Known rows, with every way that one mark hangs from another:
bamaz{tadi}: [ 15.4  29.2  -3.9  27.6  -9.7  -5.7 -18.0  41.2 -36.3 -19.7  50.0  -2.1
 -23.3 -21.5 -11.1 -17.8   1.5  10.7 -33.1  91.7  20.1  13.1  15.3  -0.3
 -40.6  -0.1]
tadi{bamaz}: [ 10.9  29.2  -0.6  24.9 -27.3   6.4   8.1  19.5 -39.4 -12.5  35.8  -5.3
 -17.0  -8.6   0.9 -23.5  15.4   8.7 -25.9  61.1  18.4  -5.9  -6.5  -6.4
 -47.2 -17.4]
latu{bamaz{tadi{dumid}}}: [ 16.8  33.6  16.5  32.8 -15.5  -6.8 -35.1  38.5 -33.8 -43.3  51.8  -0.6
 -22.3 -46.9 -29.0  -9.6   7.9  12.7 -42.7  50.3  31.5  22.0  -4.5   7.1
 -35.8   2.3]
tadi{bamaz{latu}}: [ 27.4  19.6   5.2  22.4 -28.4   1.0   2.0  29.5 -39.6  -3.4  31.3   2.2
 -22.8 -13.3  -0.7 -17.4  27.7  10.9 -21.6  53.6  21.8 -19.8 -24.4   4.1
 -46.0 -13.4]
dumid{bine tadi{nizo}}: [ -1.9  40.3  39.4  13.5 -25.4  -9.5   9.0  18.3 -36.8 -17.6  39.4 -21.2
  14.0  -8.8  -2.5 -14.6   5.3  33.0 -51.1   4.6  28.7 -12.7 -19.5  33.2
 -50.7 -20.5]
nizo{bine{bamaz{latu} gapa}}: [ 13.2  31.5   9.4  20.6   6.5   1.5 -22.4  57.4 -26.3  -6.1  30.5 -38.1
 -11.3 -11.4  -5.8  -9.7  39.1  12.7 -25.9 -12.1  12.5  -7.7 -29.7  22.2
 -58.6 -43.2]
gapa{tadi{dumid nizo}}: [ 13.4  29.3  15.2  22.2 -28.8  -8.2  -4.1 -20.6 -35.3 -25.8  37.8 -28.7
  20.7  -1.7 -22.0 -12.8   9.5  17.4 -57.3 -13.6  21.8 -12.4 -38.3   7.2
 -49.8 -11.8]
dumid{bine}: [ 17.2  36.3  14.9  14.6 -18.4  -3.7  20.1  37.2 -32.3 -21.9  35.6 -10.2
  -9.4 -19.2   0.3 -15.3   3.1  25.9 -37.8  32.0  27.6   5.4   4.2  15.9
 -51.4 -19.3]
nizo{bine{gapa} tadi{bamaz{latu} dumid}}: [  8.9  39.3  -1.6  16.7 -33.0  27.3 -10.5 -30.8 -24.7 -24.7  14.1 -36.9
  -9.1 -10.1  -8.2 -19.2  37.7   9.9 -38.9 -28.6  20.3   2.6 -46.1  17.7
 -24.6 -43.8]
tadi{bamaz nizo}: [  2.3  32.6  13.1  25.2 -33.3   3.8   9.3   6.9 -42.5 -24.0  34.0 -19.4
   0.9  -3.6  -9.8 -33.8   7.8  20.7 -28.4  25.2  18.3 -22.4  -2.1  -2.2
 -53.5  -3.3]
gapa{tadi{dumid{bine}}}: [ 21.7  36.9  17.1  16.5 -22.3  -9.3  14.0  -1.6 -30.0 -21.5  35.5 -13.7
   6.0  -5.3 -10.9  -2.8   6.2  17.6 -59.0   0.3  28.9   6.4 -30.3  17.4
 -46.3 -23.4]
gapa{tadi{bamaz}}: [ 18.8  29.2  -1.6  21.7 -25.7   1.7   9.4  -6.1 -37.6  -9.5  34.1 -15.2
  -7.6  14.4   0.2 -20.4  14.3  -3.7 -43.3  39.8   7.4 -22.8 -29.4  -4.4
 -49.9 -15.8]
tadi{bamaz{latu} dumid nizo{bine{gapa}}}: [ 15.5  37.3  22.3  19.7 -40.7  14.9 -21.6  -1.5 -30.0 -28.5  22.7 -32.6
   4.5  -1.4 -19.2 -21.6  35.4  30.7 -40.7 -45.2  24.3 -16.0 -37.9  21.1
 -24.0 -34.7]
nizo{bine}: [ 18.0  28.8  13.5  25.9 -22.3   7.1  -4.9  54.4 -26.4 -25.7  36.7 -29.5
  -8.8  -5.6   3.5 -13.9  25.1  24.2 -32.5  25.1  17.8   1.2 -23.8  -0.8
 -48.4 -35.2]
gapa{tadi}: [ 21.2  23.4  -4.3  21.3 -20.7  -7.1   4.0  16.3 -31.9  -7.0  37.0 -21.5
  -4.2   2.7  -0.2  -9.7   9.8   1.9 -48.7  36.3  11.2 -13.8 -31.3   4.5
 -52.9 -24.2]
bamaz{latu tadi{nizo{bine}}}: [ 26.8  25.3  15.3  31.6 -25.0  -3.4 -25.1  47.1 -32.7 -37.2  41.5 -23.6
 -10.0 -11.7 -15.8 -20.0  27.2  35.0 -35.5  29.5  22.3 -15.2 -10.1  12.9
 -43.8   3.6]
bine{bamaz{latu tadi} gapa nizo}: [ -2.4  32.8 -17.2  19.5  17.8  -8.6 -46.6  31.9 -31.3  -2.2  46.8 -21.2
 -16.7 -20.6 -19.6  -9.7  23.3   2.0 -47.4  32.0  13.2   7.9   5.3  20.0
 -27.7  -4.3]
tadi{dumid}: [ 15.0  27.5  12.4  22.8 -19.9  -2.4  -5.0  21.6 -34.2 -16.6  39.4  -6.1
  -6.3 -25.1 -13.9 -10.3  11.9  16.7 -36.1  32.7  31.3  20.5 -23.4  -2.4
 -43.6 -23.1]
nizo{bine{gapa}}: [ 13.1  38.1   5.3  19.7 -21.5  10.9 -13.3  43.3 -22.6 -18.1  28.6 -40.9
 -10.1  -4.4   1.7 -17.1  18.5  20.4 -43.5  -1.7  12.3   7.1 -14.0  12.4
 -29.3 -56.8]
bamaz{latu tadi{dumid{bine{gapa nizo}}}}: [ 12.7  41.7  -1.3   9.0 -17.9  -2.8 -39.9  13.9 -24.7 -22.7  38.9  -7.1
  -8.7 -25.7 -19.8  -1.8  14.5  30.7 -68.8   8.1  34.0  31.0  11.4  36.7
   8.5 -11.5]

Rows:
[ 15.5  30.6   1.5  14.6 -33.9   2.0  -7.1 -28.4 -38.3  -3.6  21.6 -29.4
   4.2  11.3 -12.9 -23.5  19.1   5.9 -52.9 -13.9   4.8 -47.5 -26.5  26.2
 -38.9 -23.0] | bine{gapa{tadi{bamaz{latu} nizo}}}
[ -5.9  46.0 -14.6   3.2 -24.9  16.8   9.6 -34.7 -26.2 -11.6  13.6 -36.8
  -4.8 -10.9   0.6 -22.7  22.8  13.3 -60.0 -26.6  17.1  -3.4  -1.1  36.4
  -7.8 -23.7] | dumid{bine{gapa nizo{tadi{bamaz{latu}}}}}
[ 10.6  43.5  28.4  14.6 -40.9  -2.3  19.1 -38.2 -38.6 -34.0  34.2 -19.2
  20.8   9.7 -21.3 -21.7   9.5  21.3 -60.1 -27.5  25.8 -17.5 -20.4  16.1
 -47.4   0.8] | gapa{tadi{bamaz dumid{bine} nizo}}
[ 10.8  35.9  19.3  34.6 -16.8 -10.2 -26.2  45.8 -38.6 -48.7  50.2 -18.4
 -12.0 -36.0 -29.9 -24.9   1.6  22.6 -42.9  35.3  21.1 -11.7  15.0  15.8
 -45.2  14.6] | latu{bamaz{tadi{nizo}}}
[  8.5  35.1  29.5  16.4 -39.5  10.7 -27.1  17.7 -33.1 -11.2  26.4 -35.3
   3.8   8.4  -1.0 -20.3  38.5  21.9 -48.3 -22.6  14.6 -33.0 -55.8  31.4
 -27.4 -51.6] | dumid{tadi{bamaz{latu} nizo{bine{gapa}}}}
[ -8.8  42.1  -7.9   9.7 -18.4   6.6  19.0 -10.7 -23.6 -25.2  26.9 -42.0
   7.7 -19.3   1.3 -18.0   8.5  21.2 -61.3  -2.5  23.9  14.7   6.4  19.2
 -30.9 -10.7] | dumid{bine{nizo{tadi}}}
[ 20.8  24.7   6.4  27.6 -18.5 -13.9 -19.9  31.3 -41.0 -21.6  43.3  -5.3
 -12.4 -24.5 -17.9 -19.2  13.0  25.8 -31.8  53.1  24.4 -14.8   3.7  14.5
 -44.6  16.1] | bamaz{latu tadi{nizo}}
[-15.7  49.3 -16.4   3.9 -14.1  12.9   9.5 -20.3 -20.6 -19.6  20.6 -52.5
   6.1 -13.1  -2.3 -20.9   4.4  17.1 -72.3 -30.4  16.5  19.9  14.8  34.4
 -11.2 -36.1] | dumid{bine{gapa nizo{tadi}}}
[ 15.9  39.3  -8.3   2.1 -28.3   2.7  -1.9 -10.8 -25.7  -6.1  22.9 -26.6
  -0.3  15.7   0.8 -11.3  26.3   8.6 -77.6 -24.8  10.8 -21.6 -19.1  32.5
 -12.0 -27.5] | dumid{bine{gapa{tadi{bamaz{latu}}} nizo}}
[ -6.3  46.3  -2.2   6.1 -18.3   3.5  -7.2  20.9 -22.3 -16.3  30.5 -34.8
   0.8  -9.2   0.5 -14.2   4.7  27.7 -69.9  -9.1  19.1  14.0  21.3  27.8
  -9.9 -35.9] | dumid{bine{gapa nizo}}
[ -1.7  30.4 -11.5  16.2 -28.2  10.7  -6.8 -34.5 -30.3 -14.8  26.6 -24.5
   2.6 -17.6 -13.5 -12.5  36.4   4.5 -46.6   2.5  29.1   5.6 -41.8   5.9
 -17.9  -6.9] | bine{nizo{tadi{bamaz{latu} dumid}}}
[  0.2  54.8   8.6  16.4 -15.1  -1.2 -44.3  19.8 -22.7 -45.1  45.3 -21.8
  -9.8 -37.9 -30.1  -9.5   5.1  25.2 -81.7 -12.7  31.6  35.4  22.4  37.3
   5.9  -8.3] | latu{bamaz{tadi{dumid{bine{gapa nizo}}}}}
[ 12.7  35.6  13.4  33.8 -23.2   0.1 -20.5  40.1 -32.5 -44.5  46.6 -34.8
  -2.6  -4.3 -15.3 -27.8  11.1  31.5 -39.9  36.8  16.8  -3.2   4.8   4.6
 -41.9   3.1] | bamaz{tadi{nizo{bine}}}
[ 31.3  28.8  -2.1  15.3 -30.5  12.3 -10.8   4.7 -25.8 -10.0  20.9 -34.9
 -11.3  20.8   1.9 -14.6  37.8   3.3 -50.2  -8.8   2.9 -30.9 -51.4  19.3
 -31.2 -45.3] | nizo{bine{gapa{tadi{bamaz{latu}}}}}
[ 23.3  36.8  29.8  19.8 -24.7 -13.6 -14.6  15.7 -38.4 -38.0  44.6   4.1
  -2.4 -32.1 -30.9 -12.4   9.9  40.7 -45.3  15.5  43.1   2.9   1.3  29.4
 -38.2  17.6] | bamaz{latu tadi{dumid{bine} nizo}}
[ -2.7  35.4  35.0  18.6  -0.1  -2.6 -30.4  37.7 -32.5  -4.6  34.7 -49.1
  10.6  -2.0  -8.3 -10.1  40.1  18.1 -40.9 -40.4  13.3 -24.9 -51.0  38.2
 -57.9 -43.9] | dumid{tadi{nizo{bine{bamaz{latu} gapa}}}}
[ -6.5  39.8  39.3  16.4   9.8 -13.6   6.7  41.9 -38.2  -6.1  46.9 -15.7
   1.3 -12.9   1.7  -5.3  13.7   9.4 -33.9  20.1  23.4   2.9 -23.9  25.9
 -73.3 -26.6] | dumid{bine{bamaz} tadi}
[  8.6  44.5   6.5   3.5 -33.1   7.0 -13.6  -5.8 -26.8 -14.3  28.6 -11.9
  -4.1 -11.1 -12.4  -8.8  27.0  27.2 -65.7 -28.8  31.6   7.8 -11.0  30.2
   0.2 -25.8] | tadi{bamaz{latu} dumid{bine{gapa nizo}}}
[ 11.9  44.3  30.0   7.8 -37.9   4.1   1.0 -15.2 -36.5 -23.9  22.0 -12.1
   4.8 -13.6 -22.9 -21.6  16.9  34.7 -49.6 -35.0  34.7 -11.9  -5.5  38.1
 -30.4 -20.8] | tadi{bamaz{latu} dumid{bine{gapa}} nizo}
[  6.2  30.9  12.8  17.3   0.4 -12.1 -21.7 -15.4 -36.1  -3.9  33.0 -36.0
  18.7  -9.9 -31.6  -8.9  27.8   4.7 -51.2 -47.2  16.4 -21.6 -41.3  30.7
 -58.2 -19.4] | bine{bamaz{latu} gapa{tadi{dumid nizo}}}
[  4.3  45.5   2.6   5.0 -26.2  15.0  14.6 -39.0 -30.1 -19.2  11.2 -17.3
  -9.7 -23.6  -9.2 -16.6  18.9  12.7 -44.6 -25.6  31.8   9.3 -20.0  36.1
 -27.3 -33.0] | nizo{tadi{bamaz{latu} dumid{bine{gapa}}}}
[ -5.8  48.8  21.1  14.3  10.3  -3.1  -4.3  15.3 -31.8 -15.5  37.2 -21.2
  -0.5 -25.1 -20.0 -10.2   8.2  15.6 -43.1 -21.8  29.0  26.2   2.2  27.3
 -55.2 -33.4] | tadi{dumid{bine{bamaz gapa}}}
[ 14.6  25.3  -2.2  15.2  12.8 -10.5 -12.7  16.0 -33.5   8.4  30.3 -28.1
  -6.6  -6.5 -10.4  -6.1  25.6  -9.5 -43.8   0.8   5.4 -23.3 -34.6  25.0
 -62.5 -32.8] | bine{bamaz{latu} gapa{tadi}}
[ 26.9  35.7   5.1   4.6 -26.1   2.2  11.2  -6.1 -31.9  -4.4  18.8 -12.9
 -12.5   9.1   2.2 -14.4  18.0   8.1 -56.2  -4.0  12.4 -28.4 -17.9  34.2
 -33.0 -31.3] | dumid{bine{gapa{tadi{bamaz{latu}}}}}
[  6.0  36.3  20.6  29.7 -39.9  13.3   2.5  17.8 -34.6 -35.5  33.7 -37.6
   5.7   8.0  -7.0 -33.5  23.9  27.3 -29.9   4.7  14.5 -23.3 -16.7  -0.9
 -52.1 -17.0] | tadi{bamaz nizo{bine}}
[ 18.7  23.5  14.6  21.5 -33.5  -2.0   3.5  14.2 -43.9 -15.5  30.7 -10.2
  -6.1 -12.1 -11.7 -26.1  26.9  22.6 -24.2  20.2  23.2 -34.9 -21.1   9.9
 -48.2   2.4] | tadi{bamaz{latu} nizo}
[  7.5  41.4  34.9  16.5 -28.0  -7.6   9.2   4.0 -35.5 -33.7  35.7 -17.3
  15.3 -22.3 -22.0 -17.5   3.7  40.1 -48.6 -19.2  39.8   8.3  -1.3  21.7
 -48.0  -5.9] | tadi{dumid{bine} nizo}
